Each row was made from one small tree. Brackets hold a mark, then the marks that hang from it, in alphabetical order. Every link used is in the known rows. Write each row's tree.
Known rows
[tidak [mupep fozif [kulud magam]]]: [ -8   0 -44   2  11   5  -6   3   2  22  -5   7 -23 -20   2   4  31  31
  15  19  28 -25  23  15   3 -54  15 -19  -8   1  -5 -12   9 -42  38  21
 -23  20   2 -10 -13 -28 -13  30 -11  43  -7   2  14  23  -9]
[dizeg [magam [tirin mupep]]]: [ -5   8  24  23  18   7   0 -22   1  36  17  -4  46  13  19   9  -3   4
 -26 -13 -19   5 -19   7  14   8  -3   5  25  25  21  -2   8  30 -26  -8
   9 -14   9   1   0  12 -10 -14  -4  54 -11  17  -8 -15  26]
[mupep fozif [kulud kekivis [magam [tirin lusu]]] rebem]: [  8  -3 -54  -2  -3   8  -3   7  -9   1 -11  27 -32  -6   9   8 -12  -2
  30   7  26  -8  -1  -9   9   0  16  10 -22  -6 -15   8  16 -23  11  -1
 -16  36  -3  -1 -25 -13  23   8  20 -43  -8   5  14 -32 -19]
[kulud [magam tirin] [mupep fozif [rebem kekivis]]]: [-12  18   1  28  -7  -7 -26 -10   4   5  16   8  12  -2 -25  22   7 -15
   8 -18   6 -17  32   2 -14  33 -35  36 -17  10 -10  12  11 -13  -2  -4
  -3  20 -20   6 -11  32  27  13   1 -61 -22  16   6  -9  -3]
[fozif mupep]: [-36  -9  59  -8  -7  -7  16 -14 -12  -5   3 -50   2   7 -18 -17  16 -19
 -21  15 -21  -6 -13 -12 -22   1   3 -21   4 -11 -19   1 -31  14 -19   3
   7 -33  -7  11  25  13 -15 -29  -8  33 -12 -36   7  17  17]
[tidak [mupep fozif [kulud magam] [rebem kekivis]]]: [-19   8 -52   3 -11  13 -20   0  -5  30   0  32 -35 -34   7  -1  26  25
  29  31  53 -45  23  14 -15 -42 -11  -4 -22  -6 -25 -12  -6 -45  25  11
 -28  17 -27 -13   2 -30   7  16  -9  13 -19   0  13  29 -17]
[mupep fozif [kulud kekivis [magam [tirin lusu]]]]: [ 35   2 -31   8  20  -9   1  28   9   2 -19  -7 -17  14  -3   8 -14   0
  23 -10   4   1   6  -3  24   1  14   0 -22   8  14  20  24 -10  27  -7
 -25  40  20   1 -26 -28   8  24  17 -24   3   8  41 -18 -11]
[kulud mupep]: [ -8   0  55  17  -2 -20  -1 -12   6 -19  10 -28  12  19 -14   3   1 -17
 -13 -21 -45  14  -6   0  -8  -2 -17  26   6  -5   6  -1  -5   0 -11  11
  16 -28   3  21  16  14  11  -5   0  29  21  -3 -21  19  10]
[fozif [mupep [kulud magam]]]: [ -6   5  23  -8   0   0   3   7 -16  -9 -12 -31 -23   5 -12  -6  31 -31
 -19  19 -17 -17   5  -2 -16  -6  16 -16  12  -3 -21   3 -16  15  14 -21
 -20  -6   9   5   5   0   5 -24   4  43 -18 -21  21  27   9]
[tidak [mupep fozif kulud [rebem kekivis]]]: [-27   3 -52   3 -15  13  -9  -7 -17  37  12  19 -43 -27  28 -10   9  26
  31  28  42 -35  12  -1 -22 -54 -26  -7 -30 -16 -30 -16  -8 -41  13  22
 -20  -5 -28   7  18 -45   2   7 -21   7  -6  -6   9  27 -12]
[tidak mupep]: [-18  -6  18   7   5  -4  -3 -14   4  14   3  -9  19 -12 -10   1  33  22
  -8  10   3 -11 -19  16  -9 -40   8  -7   4   0   8 -11 -11 -31  -9  30
   3  -9  -9 -11  23  -8 -20  20 -14  77   4 -11 -15  36   7]
[tidak [mupep fozif [kulud [magam tirin]] [rebem kekivis]]]: [-13  13 -61   6   0  13 -21   1  -8  39   9  30 -23 -25  13  12  28  21
  26  23  47 -40  23   7 -17 -33 -17   2 -26   0 -21  -9   6 -40  19  12
 -31  26 -24  -7   1 -28   8  20 -12  -7 -25   7  21  19 -14]
[dizeg magam]: [-24  -2  36  40  -1  -6  -5 -25   7  36  -1  -2  18   3  10 -15   5   2
 -10   0 -12  -6 -33  13  13  -8   4  15  14   8   7  -3  -4  16 -21  -5
   3 -18  -5  -3   6  -7   8 -16  10  98  -5   9 -21   3  26]
[dizeg [magam [tirin lusu mupep]]]: [ -1  -2  22   6  20   5  14 -14  -1  31  16   0  43  18  20   0 -18  10
 -18 -21 -24   7 -23  10  26  16   5  13  26  25  32  -5  -2  43 -26 -26
  22  -8  12   1   4   3 -22 -21  -1  52  -5  16 -21 -20  22]
[fozif [mupep [rebem kekivis]]]: [-45   0  47  -5 -32  -2   2 -18 -22   3   5 -23 -10  -7  -8 -19  13 -23
 -10  23  -1 -21 -12 -16 -38  11 -24  -8 -10 -19 -40   0 -47  10 -35 -11
   2 -36 -34   7  36   8   5 -41  -4   5 -29 -35   4  26   8]
[dizeg [magam [tirin lusu [mupep fozif rebem]]]]: [-24 -10  -8   3   6  12  18 -25 -15  39  23  12  25   1  28  -7 -29  20
  -6 -10   0  -1 -10   1  23  11  -1  10  16  12   7 -12  -5  32 -21 -14
  27  -8   0   5  -4   6 -20 -23  -7  18 -12  15 -19 -39  14]
[dizeg [magam tirin]]: [-16   6  23  43  19  -2  -7 -20   1  52  10  -8  35  17  15   3   7  -3
 -11 -13 -20  -1 -33   5  11   5  -4  26   7  20  18   5  13  20 -31  -3
   1  -4  -2   3   6  -3   6  -8   7  67 -12  16  -9 -17  31]
[mupep fozif [kulud [kekivis rebem]]]: [ 18  -9 -30   2  -1  -1   7  23  12   5 -16  -3 -39   3  16 -27 -18   5
  24   7   9  20   4 -16   9 -24  -1 -19 -17 -18   0  -2  18  -1  19  23
  -9 -13  11   8  -3 -41   0   8   3 -23  32   2   4  -6  -1]
[kulud kekivis [magam tirin] [mupep rebem]]: [ 12  22  43  14  -6 -21 -33  -5  27 -54 -19  13  45  15 -29  39  14 -30
 -16 -26 -13  21 -17   2  -8  49  12  43  11  18  18  18  23 -15 -22   4
  -2  36 -11 -22 -22  54  43  23  20 -30   6  13  -9  -9  -5]
[kulud kekivis [magam tirin] [mupep fozif]]: [ 16  18  31  21  11 -29 -19  10  38 -38 -17 -16  38  23 -31  27  -5 -10
  -6 -38  -5  23  12  -4  12  42   0  18  -5  25  26  27  31 -16   8  16
  -7  40   6 -10 -35  37  24  41   8 -59  11  13  29 -18  -5]
[magam [tirin lusu mupep]]: [ 25 -11  23 -10  29   0  27  -2  -7   4  24 -25  50  22 -10  10 -12   8
 -25 -24 -36  15 -16   6   8  15  -2  -7  11   7  31   4  -8  28 -25 -14
  31 -11  22  16  19  15 -37 -10  -6   5   1  -4 -10 -17  11]

Which tree is each row?
[ 33  -1 -30   5   2  -1  -9  30  23  -3 -29  14 -33  -9  -8 -16  -1  -2
  22   7  17  10  15   3  18  -8  20 -18  -4  -5   3   6  22  -6  31   6
 -18  17  12 -15 -27 -21   6  23  12 -16  16  13   8  -6  -5]  [mupep fozif [kulud [kekivis rebem] magam]]
[ 15   8 -48  -3  17   4 -13  22  20  12 -17  21   1 -10  -1   4  25  25
  13  10  30  -1  14   8   6 -29  18 -15  -4  13  19  -5  29 -27  26  29
 -21  32   0 -22 -13 -22 -15  44 -12  -6  14  14  14  10  -8]  [tidak [mupep fozif [kulud [kekivis rebem] [magam tirin]]]]
[ 38  -5 -19 -23   5  12   6  17  16 -28 -12   6  -8 -13  -2  -7 -12  14
 -11   4  13  23  27   9  17  -5  14 -47  23  -1   8  -6   7   9  32  -3
   2  -7  27 -15 -23   7 -19   9  -4 -19  13   7   7  -4  -7]  [tirin [mupep fozif [kulud [kekivis rebem] magam]]]
[-12   3  58   3 -28 -23 -12 -15  12 -56 -12  -1  13  14  -3   5 -13 -20
  -8 -14 -18  32 -33 -14 -17  19  -5  32   2 -10  -1   3  -2 -12 -31  20
  14 -13 -16   0   4  28  38   0  10  -7  33  -8 -21   8  -5]  [kulud kekivis [mupep rebem]]
[ 30  -3  14  -9   8  -7  -2   3  22 -38 -17  10  42   2 -28  23 -11   4
  -8 -19  14  17 -11   9  20  47  28  -6  12  16  28  17   3  -1 -10  -9
  10  38   8 -28 -26  41  -5  23  12 -34  -7   3   7 -29 -13]  [kulud kekivis [magam [tirin lusu [mupep fozif rebem]]]]
[  9  -7   0   4  27   5  14 -17  -6  20  31 -35  30   7  -3  15 -10  16
 -20 -18 -15  10   6  -3  -4  -2 -21 -28  -1   1   7   5   4   3 -11  20
  17 -18  17  16   1  20 -31   8 -18 -26 -11  -5  16 -29  15]  [magam [tirin [mupep fozif]]]
[  5   0 -20  16 -11  15 -16  -8 -17   2  -4  34 -31 -22  -3  11  32 -22
   1  27   2 -24 -16  16 -14 -18  20  18   5 -19 -33  -2  -1 -18   6 -16
 -16   5  -4  -7  -6   1  33 -13  26  60 -17   1 -25   6  -2]  [mupep [kulud magam] rebem]
[-37  -9 -63  -9 -10  17   4 -17 -27  29  12  22 -37 -31  28  -5  14  31
  22  31  35 -28   6  -2 -19 -68  -3  -9 -18 -20 -35 -25  -1 -45  16  38
 -11  -5 -19   6   6 -32  -6  11 -17  26   2  -9  -3  13  -9]  [tidak [mupep fozif kulud rebem]]
[-19  10  45  20 -31 -13 -15 -18  -5 -13  15  -4   1   8  -8   0  -4 -22
  -1  -8 -23  -1  -8  -4 -24  10 -41  38 -10 -15 -16   0 -18   1 -25  -1
  13 -30 -26  16  28  11  28 -20   2   1   7  -4 -25  27   2]  [kulud [mupep [rebem kekivis]]]
[ 17   3  21 -29   5  -5   8  33   0 -22 -27 -16  -3  23 -11 -10  12 -30
 -15   7 -20  12  -5 -10   0  27  28  -7  13  10  12   8  -4  41   2 -26
 -11  10   9  -8   6  -4  -9 -13   6 -14   2  -5  13  12   0]  [fozif [mupep [kulud [kekivis rebem] [magam [tirin lusu]]]]]
[ -4   6 -50  24 -20  14 -21   0 -16  32   2  27 -59 -27   5  -8   4  -5
  35  24  39 -42  22   6 -10 -16 -24   1 -31 -21 -42   4  -5 -26  21 -16
 -28   7 -17   4  -7 -30  30  -6  12 -11 -30   2  17   5 -12]  [mupep fozif [kulud magam] [rebem kekivis]]
[ 11   6 -28  18   2  18 -18  -7 -19  13   4  28 -15  -8  -3  25  36 -27
  -2  15   0 -21 -13   9 -16 -10  14  24   0  -6 -25   3  15 -14  -6 -16
 -19  17  -1   0  -6   4  32  -5  25  34 -22   7 -17  -9   2]  [mupep [kulud [magam tirin]] rebem]
[-14 -11  -2  -6 -21  14   9 -26 -11   4  26   0  -7 -29   3 -12 -23  21
  -4  10  26 -10  16  -1 -16  -3 -38 -38  -7 -21 -32  -9 -31  -7  -7   5
  21 -41 -12   4  12  16 -17 -18 -17 -28 -15 -16  -4  -3  -3]  [tirin [mupep fozif [rebem kekivis]]]
[ 20 -11 -29 -29  14  10  28  -1 -21   0  18  -3   2  13  24   9 -36  10
   1 -13  -5  18  -7 -13   5   3  -4 -10  -6  -1   8  -3   1  11  -8  -1
  16  -1  15  17   4  -5 -19  -8  -6 -55   7  -4   7 -35 -10]  [magam [tirin lusu [mupep fozif [kulud kekivis] rebem]]]
[ 43  11  51  -3   8 -27 -16  37  45 -54 -31  14  61  29 -42   8   3 -22
 -13 -40 -32  45  -1  10  22  65  26  39  29  29  62  14  22  31 -13 -14
  20  32   9 -23  -9  38   1  23  14 -39  33  32 -29  -2  -2]  [kulud [kekivis rebem] [magam [tirin lusu]] mupep]
[ 51  -1   9 -20  29   1  21  19  -1 -10   9 -23  27  35  11  16 -20  -2
 -18 -23 -34  26 -19  -2  12  14   2  -4   5   9  39   6   9  29 -12 -19
   8  -2  30  13  13  -9 -19  -7   2 -10  17  -1  10 -11   1]  [magam [tirin lusu [mupep [kulud kekivis]]]]
[ 33 -25 -18 -48   3   9  41  26  -1 -25  -4   1 -17   4  19 -30 -50  24
   5  -5  -4  32  15  -3  28  -2  10 -39  14 -11  21 -15 -13  36  19 -14
  28 -22  32   5   5 -20 -43 -11  -9 -30  36  -4 -10  -9 -14]  [tirin lusu [mupep fozif [kulud [kekivis rebem]]]]
[-15   7  17 -22 -23   2  -5   0 -13 -35 -27  -7 -28  -4   1  -1  20 -34
 -13  28   6  -7 -14 -13 -25  10  25  -7   9  -6 -33   2 -16   2  -2 -13
 -21   4 -10 -12  -2  11  24 -22  12  11 -16 -22  10  17  -4]  [fozif [mupep [kulud kekivis magam] rebem]]
[ 43 -20 -19 -45   6   9  27  32   9 -33 -13  14  -8  -5  -1 -19 -34  21
   1  -6   3  21  22  13  37   9  28 -37  26  -1  28 -10  -8  29  33 -27
  22  -1  32 -12 -14  -5 -38  -2   0 -27  24   5  -8  -6 -18]  [tirin lusu [mupep fozif [kulud [kekivis rebem] magam]]]
[ -3  -5  33  -3 -16 -25   1  12  30 -39 -13  -8  10  11  -7 -28 -27  -1
   5 -19 -12  48   6 -19   6  17 -10   3   0  -5  20   1  14  10  -5  34
  26 -21  -1   1   0  12  -1  16  -9 -59  53   6 -20   0   2]  [kulud [kekivis rebem] [mupep fozif]]
[  1 -11  -9 -13  10  10  21  -9 -17  24  34  -8  24   3   4   1 -32  15
   1 -14  -1   0   4  -1   0  18 -29  -6 -15  -3   8   1 -18  18 -24 -12
  30 -15   1  18  20   7 -30 -17 -12 -57 -13  -5   2 -28   1]  [magam [tirin lusu [mupep fozif [rebem kekivis]]]]
[-47 -12   7   6 -25  -9   6 -31 -18  -9  23  -2 -15 -10   0 -10 -15   0
   7  -6  -9   1  12 -14 -16 -13 -27  19 -12 -20 -35  -9  -8 -17  -7  30
  25 -30 -16  25   5  20  13 -10  -7 -18  13  -9 -24 -10  -1]  [kulud [mupep fozif rebem]]
[  6   9  35 -16  -6  -7  -3  16   3 -35 -30 -33 -17  15 -10   1  20 -33
 -17  16 -10  -1 -10 -10  -8   8  22 -20   7   2  -8  12  -7  11  10 -16
 -30   6   7  -9  -2  -3  13 -12  10  24  -7 -22  32  27   1]  [fozif [mupep [kulud kekivis magam]]]
[-15  -5 -28  -4  10  17  19 -15 -22  40  24  19   3   5  46  -4 -30  17
   0  -4  -6  -2  -8  -1  23  -3  -2  13  13  12   6 -14   3  35  -8 -20
  10  -6   8  12  -3 -11 -10 -28  -3  18  -9  20 -12 -35   9]  [dizeg [magam [tirin lusu [mupep fozif kulud rebem]]]]
[-22   8  14  22 -25 -10 -24 -13   6 -12   5  13  -6 -18 -30   2   6  -8
  12  -7  14 -20  34   8  -9  22 -25  26 -10  -3 -25   6  -7 -20   6  -6
   4   7 -23  -3 -11  28  29   7   5 -28 -17   8  -6   9  -8]  [kulud magam [mupep fozif [rebem kekivis]]]
[  1   5  19 -17  12   2  14  18 -20  -4  -7 -30 -10  18  -8   1  21 -30
 -13   9 -26 -13   3  -3  -4   7  18  -1   7   6  -3   7 -12  28   8 -31
 -14   6  12  10  11  -6  -8 -23   5  21 -18 -14  19  13   3]  [fozif [mupep [kulud [magam [tirin lusu]]]]]
[ -1  -4 -38 -13   2   1   0  15   9   9 -14   9 -21 -10  19 -20   9  33
  19  17  28   6   5  -4   0 -47   8 -22  -9  -8   8 -15  12 -26  21  41
 -12   1  -2 -10   4 -41 -18  28 -19   6  30   2   3  21  -7]  [tidak [mupep fozif [kulud [kekivis rebem]]]]
